Each row comes from the steps of one path. Every step used is in the known rows, and no mark comes twice. Write the path behind each row, first mark first.
Known rows
gafi gisab nore netu lofem pozuf: [ 15.8 -18.9 -13.4 -26.1 -25.8  10.0  20.1  12.9  14.4   2.1 -22.5 -11.1
  53.9 -12.9  -4.0   9.4  15.5]
zipaf pozuf lofem: [-28.5  19.6  -4.5   2.9  -7.8 -10.1  -7.9  -2.4  -4.2 -20.2  -2.6   3.2
   1.7   1.3 -23.6 -11.5  -9.0]
zipaf pozuf lofem gisab nore: [-23.7  15.8 -29.4 -14.8 -21.1  -5.6  -2.0 -19.5 -32.5 -23.1   4.8   6.8
  24.1  -9.8 -33.4 -17.2  -2.3]
gafi pozuf nore netu lofem gisab: [-21.1  17.4 -18.7 -41.9   5.7   4.6   7.7  -9.9   2.6   6.8  -9.3 -38.8
  26.7  12.2  -2.9  16.8  -8.3]
gisab zipaf pozuf nore: [-29.2  11.6 -16.0  -8.1 -10.4   0.3   2.0 -30.5  -9.4 -32.8 -13.8   0.3
  20.7  -3.0 -13.0   0.9  -7.5]
zipaf pozuf nore netu: [-14.0   9.3 -26.7  16.1  -3.7   9.4  -6.8  -8.9 -16.6 -16.4 -10.8   4.8
  24.8   0.2 -13.1  -9.1  -0.5]
nore netu lofem gisab zipaf: [  1.0   3.6 -13.7 -44.7 -23.4   7.8  19.2   4.9   6.7   0.5 -33.7  -9.5
  57.1  -9.7   2.3  24.0  -4.2]
gisab nore netu: [ 15.8 -29.2 -16.0 -13.6  -8.4   9.1  -2.4  -3.0 -17.2   2.4 -21.0  22.5
  37.2 -15.4  -4.1 -11.0  10.3]
gisab lofem pozuf nore netu: [-10.2 -21.2 -20.1 -18.2  -2.5 -14.6 -11.4 -21.3  -6.7 -13.5 -35.5 -17.3
  17.4  -7.2   6.9   2.2 -26.3]
pozuf lofem gisab zipaf: [-31.8  23.3  -6.5 -51.2 -14.6 -15.8  -7.1 -38.5  -1.7 -10.1 -12.2  -4.7
  19.0   1.7 -11.7   8.2 -20.2]
lofem gisab zipaf pozuf nore: [-31.2  28.6 -27.3 -11.9 -17.9   6.6   3.0 -35.2 -22.7 -31.9  -3.2 -12.1
  29.8  -2.8 -15.9   6.5  -6.0]
pozuf lofem: [-29.2  13.0  -3.0 -21.9   1.3 -19.4 -11.6 -20.1   2.9  -2.9  -3.0   0.8
  -6.8   6.2 -13.2  -7.5 -17.3]
gisab nore: [  5.2 -20.8 -13.2 -12.0  -5.2   0.7   3.0 -11.1 -18.4  -4.1  -6.1  13.2
  14.3 -11.9  -8.7 -10.1   7.0]
gafi gisab: [  1.2   6.1  -6.6  -7.7  -0.2   6.6   4.4 -12.4  17.0   5.2  19.2  -1.7
  10.1  -2.0   2.3   4.8   8.7]
netu lofem: [ -4.3   1.7  -4.7 -11.5  -5.5  -6.2  20.2  15.2  12.9   0.2  -9.2 -12.9
   8.0  -0.5  -0.9  11.3  -4.1]
nore netu lofem: [  4.9  -6.7  -8.6 -13.8  -7.1   2.2  16.1  24.3  13.9   9.3 -26.6  -3.9
  30.0  -2.3   2.3  10.1   0.6]
gafi gisab nore netu lofem: [ 10.5 -21.8 -27.8 -33.2 -15.6   8.4  22.5   2.1  13.6   7.9 -11.7   6.4
  53.5 -17.3  -6.1   6.1  13.4]
zipaf pozuf lofem gisab nore netu: [-13.9   8.1 -32.7 -17.8 -23.5   1.6  -6.9 -11.8 -33.4 -14.2 -12.2  16.9
  46.2 -12.8 -30.7 -17.7   1.9]
zipaf pozuf lofem gisab: [-30.0  37.6 -16.4  -0.5 -15.0  -3.4  -6.0  -8.4 -17.7 -18.8   9.8  -6.2
  10.4   1.5 -26.8  -6.4  -6.7]
gafi netu: [-19.5   5.9  -2.5  -4.9  -9.8  11.5   2.9 -17.8   3.9   0.1  23.4 -11.4
  12.0 -14.9  18.4   3.2  -2.2]

Which path is each row?
[-21.9   5.6 -24.7 -19.8 -17.6   3.9  17.1  -5.7   4.8 -25.2 -39.8  -1.8
  53.0  -7.6 -10.0  11.2  -7.5]
gisab zipaf pozuf nore netu lofem
[-18.6   3.1 -19.5  -9.5 -14.6  10.5  -4.2 -21.9  -9.3 -24.9 -30.4   9.3
  42.2  -6.6  -9.9  -0.9  -5.2]
gisab zipaf pozuf nore netu
[-23.8  14.6 -32.3 -51.2 -12.6  -0.8  13.6 -26.4  -4.2  -4.9 -32.7 -18.1
  50.8  -2.7  -4.8  22.3 -15.6]
pozuf nore netu lofem gisab zipaf
[-20.7  21.1 -40.7 -24.6  -2.0  -2.4  12.4 -13.5  -8.7   2.0 -15.1 -23.1
  35.5   4.8  -9.2  12.3 -10.1]
pozuf nore netu lofem gisab
[-28.3  30.1 -14.0 -26.7  -1.6 -16.0  -8.5 -24.0 -12.6  -2.4   7.5 -10.0
   1.1   8.0 -14.7  -2.0 -15.9]
pozuf lofem gisab
[-20.9  12.4 -30.9   2.6  -8.5   4.2  15.2   7.3  -5.0 -15.8 -22.4  -7.5
  33.7  -0.4 -16.6   1.5  -4.8]
zipaf pozuf nore netu lofem
[-19.0  21.5 -30.4 -15.6 -19.0  16.3  -0.8 -28.0 -20.8 -23.2 -19.6  -2.3
  51.9  -6.4 -13.7   3.0  -2.8]
lofem gisab zipaf pozuf nore netu
[-16.2   8.9 -25.4 -15.9 -17.4  17.7   0.3 -34.6   8.5 -20.0 -10.3   6.5
  51.7  -9.1  -8.7   6.4   2.4]
gafi gisab zipaf pozuf nore netu
[-11.8   0.4 -29.4 -40.6 -12.1  -8.2 -10.5 -27.0 -27.4   1.0 -15.3  11.5
  37.2  -8.3 -21.0 -12.4  -7.6]
pozuf lofem gisab nore netu
[-18.8   3.9 -28.4 -21.3   4.6  -6.1  11.2  -9.2   1.6   1.9 -23.4  -9.6
  23.9   3.6  -6.2   8.4 -14.6]
pozuf nore netu lofem
[ 15.3 -23.7  -6.9 -18.4 -22.8   2.8  14.8  23.3  -2.4  -3.2 -42.6  -9.2
  45.6 -12.3  -5.3   4.5   7.2]
gisab nore netu lofem pozuf
[ -7.1   7.2 -10.9  -2.3  -1.5   1.4 -12.1 -14.6  -8.0  -5.8 -26.9 -17.5
  18.4   6.1  -2.1   1.9  -8.1]
lofem pozuf nore netu
[-23.0  15.1  -9.2 -11.5  -2.6 -13.5  14.2  -4.0   5.7 -12.9 -21.2 -39.4
   4.0  13.8  -7.4  12.6 -13.7]
netu lofem pozuf nore
[  4.1 -24.7   3.0  -9.9 -11.8 -10.7  -0.4   3.9   3.7 -13.6 -18.3 -18.0
   0.5 -12.0  10.1   4.0 -16.5]
gisab lofem pozuf
[ -8.7 -17.6 -27.5 -23.7  -4.8  -6.0  -7.1 -31.2  10.4  -9.6 -15.0 -19.7
  24.7  -9.9   7.4   7.1 -17.6]
gafi gisab lofem pozuf nore netu
[-30.1  14.8   2.2 -21.9 -20.1 -10.7  -4.6 -16.6   4.7 -27.2 -17.8  10.5
  18.2  -5.3 -20.2  -3.6 -14.4]
gisab zipaf pozuf lofem
[ 11.0 -26.8 -20.8 -25.5 -13.8   1.5  18.6  13.5  -5.5   2.3 -30.5   9.7
  45.2 -14.4  -6.2   0.9   5.6]
gisab nore netu lofem
[-30.7  24.4 -14.9 -23.2 -42.7  20.9  31.9  -1.0   5.2 -25.2  11.9 -23.5
  57.6 -25.5   6.1  22.5   1.9]
gafi netu lofem gisab zipaf pozuf
[  2.0   9.5 -19.4 -19.3 -11.6   7.4  16.8  19.6  -1.1   9.2 -15.0 -13.7
  40.6  -2.6  -2.1  15.6   1.3]
nore netu lofem gisab
[-42.4  20.1 -13.7 -16.5 -12.5  -1.0  16.9 -21.2  10.3 -13.8   2.3 -49.9
  14.4  -1.6  10.7  15.2 -14.7]
gafi netu lofem pozuf nore
[  0.0   3.9  10.1  -6.5 -15.2  -5.1  17.5  29.3  17.1  -5.8 -20.4 -31.0
  10.3   4.7  -0.4  16.0  -2.8]
netu lofem pozuf
[-25.4  27.1  10.3 -40.4   3.8 -10.2 -12.7 -20.9   2.5   4.7  12.7 -25.7
  -5.2  12.8 -12.7   1.1 -12.2]
gafi pozuf lofem gisab
[ -1.9  -3.4 -28.2 -27.0 -15.0  -2.1  26.5  -0.5 -16.4  -3.3  -4.5  -9.7
  34.4 -11.0 -14.0   5.6   4.0]
netu lofem gisab nore
[-18.6 -15.3 -16.5 -17.0  -0.1 -20.0  -5.5 -29.0  -5.9 -22.5 -18.8 -26.5
  -4.9  -4.5   5.6   1.7 -29.1]
gisab lofem pozuf nore
[-22.2  10.5 -30.5 -27.7 -22.1  10.4  21.4 -17.7  21.2 -19.5 -21.1  -5.6
  60.0  -9.4 -11.1  16.5   0.6]
gafi gisab zipaf pozuf nore netu lofem
[-12.6   0.3  -1.7 -23.1  16.2   6.7 -14.0 -23.4   0.8   6.9  -8.9 -15.9
   9.5  12.2   0.6   1.6  -6.8]
gafi pozuf nore netu
[ -5.7  17.4  -7.0  -5.0 -28.3  15.5   7.3  -1.7 -11.2 -23.0  -2.9  -2.6
  35.9 -11.1  -8.6   6.1   6.7]
lofem gisab zipaf pozuf
